In the rows, 128 means zero.
Known rows, with every step that occurs:
pifaf -> gizigu -> rakif -> golif: [ 79 143 150 133 120 123 104 121 164 100 159  66 124 151 112  89 177 106
 104 135 175 147 138 137 119  84 115 120 137  90 118 115  96 140  93]
pifaf -> gizigu -> tinef -> sogidi: [163 106 117 113 103 133 109 107 142 119 123 126 122 138 166  90 128 148
 127 119  60  87  87 149 143 141 128 121 123 125 150 104 102 154 137]
gizigu -> tinef: [101 120 120 123 122 124  98 153 136 138 112 154 122 139 138  90  97 137
 112 114  83 102  98 135 131 139  91 148 122  93 135 114 114 112 140]
nasul -> lugak: [105 131 162 146 130 123  88 110 132 152 153 217 119 128 125 140 103 118
 138 122 143  90  97 127 123 113 147 184 134 172 115 163 138 127 135]
pifaf -> fova -> lugak: [135 137 118 147 119 132 114 146 117 123 180  64 111 136 121 160  79 148
 134  99 165 182 140 135 136 143 126 194 121 121 110 181 148  97 170]
kudi -> tinef -> sogidi -> rakif -> golif: [110 101 131 130 140 136  73 214 119 114 137 117 114 134 121 133 150  95
  89 125 125  98  97 159 161  89 127  92 140  31 138 126 157 122 117]
rakif -> sogidi -> tinef -> gizigu -> pifaf -> fova: [176 128  83 132  95 122 155 174 118 132 144  57 155  91 142 100 170 140
 122 127  77 150 197 134 139 133  96 188 121  65 122 109 113 157 134]
tinef -> gizigu -> pifaf: [115 145 125 118 126 135 126 122 117 134 121 136 142 115 141 106 106 111
 160 148 123 128 157 111 109 144 157 149 128 133 133  84 120 137 115]
mugufod -> pifaf -> gizigu -> tinef: [158 121 110 136  85 133 163 121 151 131  99  83 135 148 147  64 187 149
 109 106 105  86 118 149 136 161 119 108 129 165 136 105  72 154 133]
fova -> lugak -> nasul: [120 159 125 117 145 117 122  82  90 112 129 173 103 153 102 161  34 124
 156 120 154 126 124 139 115 137 136 168 131 166 127 166 149  98 151]
gagel -> mugufod -> pifaf -> gizigu -> rakif -> sogidi: [117 103 152 127 101 135 176  42 191 143 105 121 158 124 119 107 252 156
 140 136 146 174 113  93 129 103 143  73 125 202 124 109  96 188 104]
lugak -> fova: [165 109 133 134 126 134 130 164 131  97 163 114  99 135 136 150  56 147
 131 138 107 170 136 143 159 105  82 139 127 132 141 144 187  94 139]
kibas -> nasul -> lugak -> fova: [131 137 151 131 139 101 142 146  98 113 132 132  96 122 129 175  75 119
 126 117 137 131 146 134 154  87 104 197 127 189 138 183 178 109 148]
gizigu -> tinef -> sogidi: [144  97 114 102 121 128  98 140 132 141 107 169 122 131 161 111  95 141
 121 117  43  94  83 133 147 137 113 122 121  92 147 104 136 131 145]
golif -> rakif: [ 88 119 146 133 174 122  49 148 135 127 107 181 114 141 117 153 117 117
 152 134 158 141 106 115 122 121 142  70 123  96 145 128 154 131 114]
kudi -> tinef -> gizigu -> pifaf: [103 134 117 126 131 134 142 191 101 140 112 116 141 121 145  82 137 134
 147 154 119 104 148 130 130 140 159 126 125 104 136  66 130 119 128]
gizigu -> pifaf -> fova: [141 131 126 141 135 131 114 177 126 132 153  36 137 125 131 116 142 140
 131 111  79 153 190 137 146 148  99 175 117  90 122 119 135 113 152]
nasul -> kibas: [ 98 135 164 132 173 120 125 134 129 113 159 180  99 131 116 146  98 120
 135 145 107 139 119  98 133 119 122 125 124 176 139 124 149  96 152]
golif -> rakif -> gizigu -> pifaf -> fova: [ 97 143 137 138 151 118 130 123 118 125 130  44 129 114 120 125 183 115
 132 124 134 173 206 116 122 145 115 128 122  92 124 137 111 149 129]
mugufod -> gagel: [170 134 133 142 103 146 162 119 145 118 126 184 118 150 125 153  44 164
 131 114 111 135 124 119 138 147 127 105 130 157 117 146 167  78 127]
fova -> lugak: [108 138 129 133 130 138  98 102 128 139 151 149 112 145 116 156  57 129
 146 113 189 152  95 121 121 137 148 167 128 153 114 156 138  99 151]
tinef -> gizigu -> pifaf -> mugufod -> gagel: [180 160 125 136  78 138 182  98 112 116  91 116 176 140 137 135  49 167
 152 143 149 117 151 124 112 182 175 136 132 185 103 109 143  89 115]
golif -> rakif -> gizigu -> tinef -> sogidi: [100 111 126 100 136 116 115  87 126 134  88 182 115 119 150 121 139 111
 124 130  98 112  97 112 124 136 131  72 127  95 149 120 113 167 122]
gagel -> mugufod -> pifaf -> gizigu -> rakif -> golif: [103 131 157 123 111 131 159 111 162 128 117  52 144 154 109  77 217 124
  93 123 215 155 156 124 116 101 139  88 129 156 114 116  81 157  86]
pifaf -> fova: [154 119 118 147 133 129 116 170 129 113 177  68 109 131 129 145 142 146
 125  98  90 161 160 137 144 134  95 167 122  79 119 172 164 104 153]
rakif -> golif: [107 132 128 127 121 122 104 144 135 115 153 118 100 157 109 108 151  96
  90 103 164 132 149 137 133 101 104 161 137  64 113 153 143 120 120]
rakif -> sogidi -> tinef: [157 107  95 131 116 125 111 127 151 151 131 173 136 116 121 120 170 132
 104 120  95 111  99 136 141 107  78 148 124  81 117 128 119 145 131]
gagel -> mugufod -> pifaf: [152 106 141 120 129 146 169 113 137 166  89 143 136 147 120 123 177 149
 125  97 170 137 131 108 127 148 153  91 120 206 118 146 133 134 125]
gagel -> mugufod -> pifaf -> fova -> lugak -> nasul: [171 144 121 116 125 120 192 109  78 126 112  81 119 149 103 151  90 160
 136  90 178 159 182 136 123 160 141 159 118 203 119 190 145 108 160]
pifaf -> gizigu -> tinef -> sogidi -> rakif: [136 105 136 132 128 145  62 139 143 115 123 134 137 114 150 134 104 120
 134 133  64  84  55 156 137 128 135  92 130 118 160 108  97 148 115]
pifaf -> fova -> lugak -> nasul -> kibas: [121 166 145 127 165 100 159 131  76  85 170 110  89 134 101 168  33 135
 143 134 122 162 173 122 133 136 116 177 121 197 137 163 156  80 183]
kudi -> tinef -> gizigu: [116 121 108 134 129 129 151 190  99 121 140 150 109 127 144 108 138 138
 141 146 138 107 115 134 127 123 160 110 133  87 136 123 159 112 130]
kudi -> tinef: [105 108 125 145 151 132 116 198 120 137 134 135 108 148 129 107 158 149
 118 125 114  99  92 148 153 122 123 106 125  82 128 122 159  92 151]
tinef -> gizigu: [131 133 114 125 125 132 132 119 119 116 147 176 111 120 140 139 109 115
 157 138 140 133 129 112 104 129 158 135 135 120 132 143 151 130 114]
mugufod -> pifaf -> fova -> lugak -> nasul -> kibas: [154 159 134 126 149 106 207 130  82  99 143 102 100 134 103 166  79 139
 134 130 129 156 188 117 138 151 126 140 124 232 136 156 154 100 182]
kibas -> nasul -> lugak: [ 84 152 151 132 156  97 112 100 104 148 113 186 108 124 118 168 144  96
 130  98 150  85 125 113 122 107 145 198 130 184 122 188 140 128 142]
sogidi -> tinef -> gizigu -> pifaf -> fova -> lugak: [157 156  90 133 108 130 134 176  93 144 153  38 151 108 136 120  62 140
 125 124 171 149 177 145 119 156 133 209 116 109 112 122  95 114 150]
fova -> lugak -> nasul -> kibas: [ 96 169 155 117 173 104 146  94  83  99 147 186  90 142  97 165  20 121
 152 151 138 139 134 111 123 130 135 152 126 222 141 144 148  85 166]
nasul -> lugak -> fova: [152 117 158 146 116 125 118 151 124 118 169 159 104 125 135 151  42 141
 134 141 130 133 127 143 156  93 109 181 131 179 131 164 177 109 143]
tinef -> sogidi: [163  96 126 111 140 139  97 107 137 131 140 183 111 132 150 158 118 130
 144 119  78 118  94 123 141 127 139 111 126 114 137 131 169 133 138]

Rows:
[ 62 136 135 137 138 129 113 105 136 132 115 152 124 105 122 122 127  91
 105 123 112 105  87 132 111 132 101 121 139 105 133 145  76 135 114]
sogidi -> rakif -> gizigu -> tinef
[140 118  90 121 120 114 110 139 127 130 109 198 135  99 132 130 146 114
 138 156 148 126 117 116 114 105 134 103 127  72 140 118 126 177  98]
golif -> rakif -> sogidi -> tinef -> gizigu
[150 117 130 125  96 137 173 112 140 145  81  86 143 151 141  54 182 165
 108 102 142 100 120 142 127 160 135 108 118 197 133 115  61 152 126]
gagel -> mugufod -> pifaf -> gizigu -> tinef
[164 111 105 137 103 132 158 101 185 152 112 111 168 111 126 107 241 145
 107 139 113 119 109 133 133 107  95  76 129 134 121  84  72 179 105]
mugufod -> pifaf -> gizigu -> rakif -> sogidi -> tinef
[178 149 103 127 117 117 182 116  86 112 131  81 112 145 108 164  93 145
 140  95 144 144 183 145 131 160 126 158 129 171 122 179 156 110 166]
mugufod -> pifaf -> fova -> lugak -> nasul
[125 112 117 100 116 125 149  65 132 139 116 169 113 117 155 110 142 119
 115 116  72 104  97 121 129 138 116 121 131 111 134 131 109 152 135]
rakif -> gizigu -> tinef -> sogidi
[123 111 136 123 139 136  56 162 135 109 146 140 117 127 118 155 119  77
 101 119 128 116 106 143 142  90 124 114 141  58 136 141 151 135 105]
tinef -> sogidi -> rakif -> golif
[116 120 166 130 134 144 162  82 172 145 108  90 158 137 125 109 203 154
 141 136 177 149 118 114 110 125 160  54 121 217 126 103  83 151  95]
gagel -> mugufod -> pifaf -> gizigu -> rakif
[109 155 158 116 184 101 142 112  93  92 140 196  87 138 103 152  70 116
 146 152  82 120 148 113 127 122 113 130 126 192 150 134 161  92 153]
lugak -> nasul -> kibas
[ 86 151 145 126 142 134 151  51 134 147 124 123 133 121 120 109 170  98
 133 127 134 134 158 108 111 142 127 146 134 148 115 116  89 142 121]
rakif -> gizigu -> pifaf
[ 80 137 121 121 119 119 153  79 133 138 117 145 112 125 131  88 148 113
 101 111 114 114 114 123 113 140  95 144 135 108 124 143  84 133 131]
rakif -> gizigu -> tinef
[106 136 117 122 149 127 112 154 141 142 135 160 151  98 138 134  99 120
 135 174 138 126 108 123  91 104 123  96 126  89 130  86 105 124  87]
sogidi -> tinef -> gizigu -> rakif
[204 162 104 136  80 138 176 132 103 131  81 112 190 131 138 122  41 171
 124 149 149  88 148 145 111 186 153 141 127 161 100  96 116  88 110]
sogidi -> tinef -> gizigu -> pifaf -> mugufod -> gagel
[135  97 144 130 162 149  45 142 142 123 139 185 125 107 136 196  95 104
 148 133  78 111  63 132 138 116 143  81 134 111 150 131 158 131 117]
tinef -> sogidi -> rakif
[182 105 126 135 119 138 182 158 126 147 125  53 129 136 126 130 194 167
 112  83 139 167 183 124 140 155 125 125 114 157 112 172 147 127 146]
gagel -> mugufod -> pifaf -> fova
[ 74 105 120 127 113 119 154 137 154 129 129 166 136 101 133 115 200 140
 149 170 103 158  94  99 132  80 133  85 133  80 137  88 150 153 114]
kudi -> tinef -> gizigu -> rakif -> sogidi
[ 95 146 113 116 126 115 116 175 135 123 143 116 138 119 122  99 125  92
  88 155 179 132 148 132 104  81 105 126 135  41 119 100 104 133  78]
sogidi -> tinef -> gizigu -> rakif -> golif
[144 146 101 120 131 134 120 162 110 154 114 133 159 106 143  94  98 117
 133 150 122  94 152 135 108 144 132 153 123 106 129  71  90 134 108]
sogidi -> tinef -> gizigu -> pifaf
[131 105 107 130 142 116  72 145 149 147  99 184 138 119 115 128 165 126
 113 135 124 121 100 127 136 102  94  96 121  64 135 114 124 164 115]
golif -> rakif -> sogidi -> tinef
[163 125 124 134 107 141 174 134 117 151 132  49 131 140 118 147 122 166
 123  83 207 188 157 119 133 160 152 157 114 190 105 184 133 116 164]
gagel -> mugufod -> pifaf -> fova -> lugak
[ 97 131 151 121 154 146 111  68 133 143 116 140 147  94 128 153 147  80
 140 143 102 116 121 115 118 134 144 103 139 143 135 107  95 155 108]
tinef -> sogidi -> rakif -> gizigu -> pifaf
[192 110 105 149 111 135 173 168 137 130 145  46 123 130 132 142 201 151
 117  90 101 153 180 133 147 152 108 122 127 123 117 162 159 126 153]
mugufod -> pifaf -> fova
[ 91 101 133 128 137 115  73 103 160 125 107 196 119 128 111 147 178 121
 151 133 128 163 103  95 139  99 126  85 127  94 143 131 161 171 122]
golif -> rakif -> sogidi
[147  86 119 120 145 137 116 175 119 139 130 155 110 139 153 130 150 153
 128 124  71  95  77 143 166 123 141  83 123  82 141 109 177 115 154]
kudi -> tinef -> sogidi
[184 122 122 148 102 146 169  89 157 123 130  85 126 149 135 112 224 140
 135 108 147 109 135 140 131 152 153  91 136 194 127 134 106 160 124]
mugufod -> pifaf -> gizigu
[108 110 126 114 124 128  59 186 131 115 120 131 124 127 128 120  98  86
  83 118 100 102  97 150 145 100 104 123 137  40 142 120 124 137 111]
gizigu -> tinef -> sogidi -> rakif -> golif
[146 132  92 116 105 128 137 132 126 152 110 147 163  96 138  92 144 118
 133 150 104 112 152 120 122 126 121 158 125 101 129  71  94 165 113]
rakif -> sogidi -> tinef -> gizigu -> pifaf
[110 118 145 129 154 144 114  58 138 124 146 177 113  95 127 189 152  79
 137 129 119 124  87 118 113 118 145  86 147 131 134 165 127 153 106]
tinef -> sogidi -> rakif -> gizigu
[ 60 135 125 123 127 116 138 197 126 113 144 101 122 132 123  88 156 106
 102 159 176 143 138 130 122  78 130 102 138  35 124  96 136 118  95]
kudi -> tinef -> gizigu -> rakif -> golif
[160 153 106 127 118 125 111 127  95 141  98  89 189 120 140 108 122 132
 134 154 158  80 134 153  98 167 153 175 127 128 106  90  97 120 115]
sogidi -> tinef -> gizigu -> pifaf -> mugufod
[ 88 134 158 141 146 134 100  94 176 115 153 105 136 133 128 126 156 135
 151 151 134 146  99 129 111 108 131  89 128 145 132 101  96 132 102]
pifaf -> gizigu -> rakif
[172 150 138 142  92 141 156  98 126 128  87 114 176 156 125 138  57 174
 135 130 129 113 140 133 128 184 147 133 128 181  98 110 140  73 130]
gizigu -> pifaf -> mugufod -> gagel
[116 138 150 129 141 137  99  50 115 132 102  97 176 111 130 162 161 100
 141 145 137 101 101 135 109 159 163 129 139 160 113 119 105 142 116]
tinef -> sogidi -> rakif -> gizigu -> pifaf -> mugufod
[ 71 144 132 115 123 116 121 142 143 108 150 123 122 125 120 112 127  90
 117 152 178 160 149 113 103  81 128 126 139  62 123 113 130 133  85]
tinef -> gizigu -> rakif -> golif
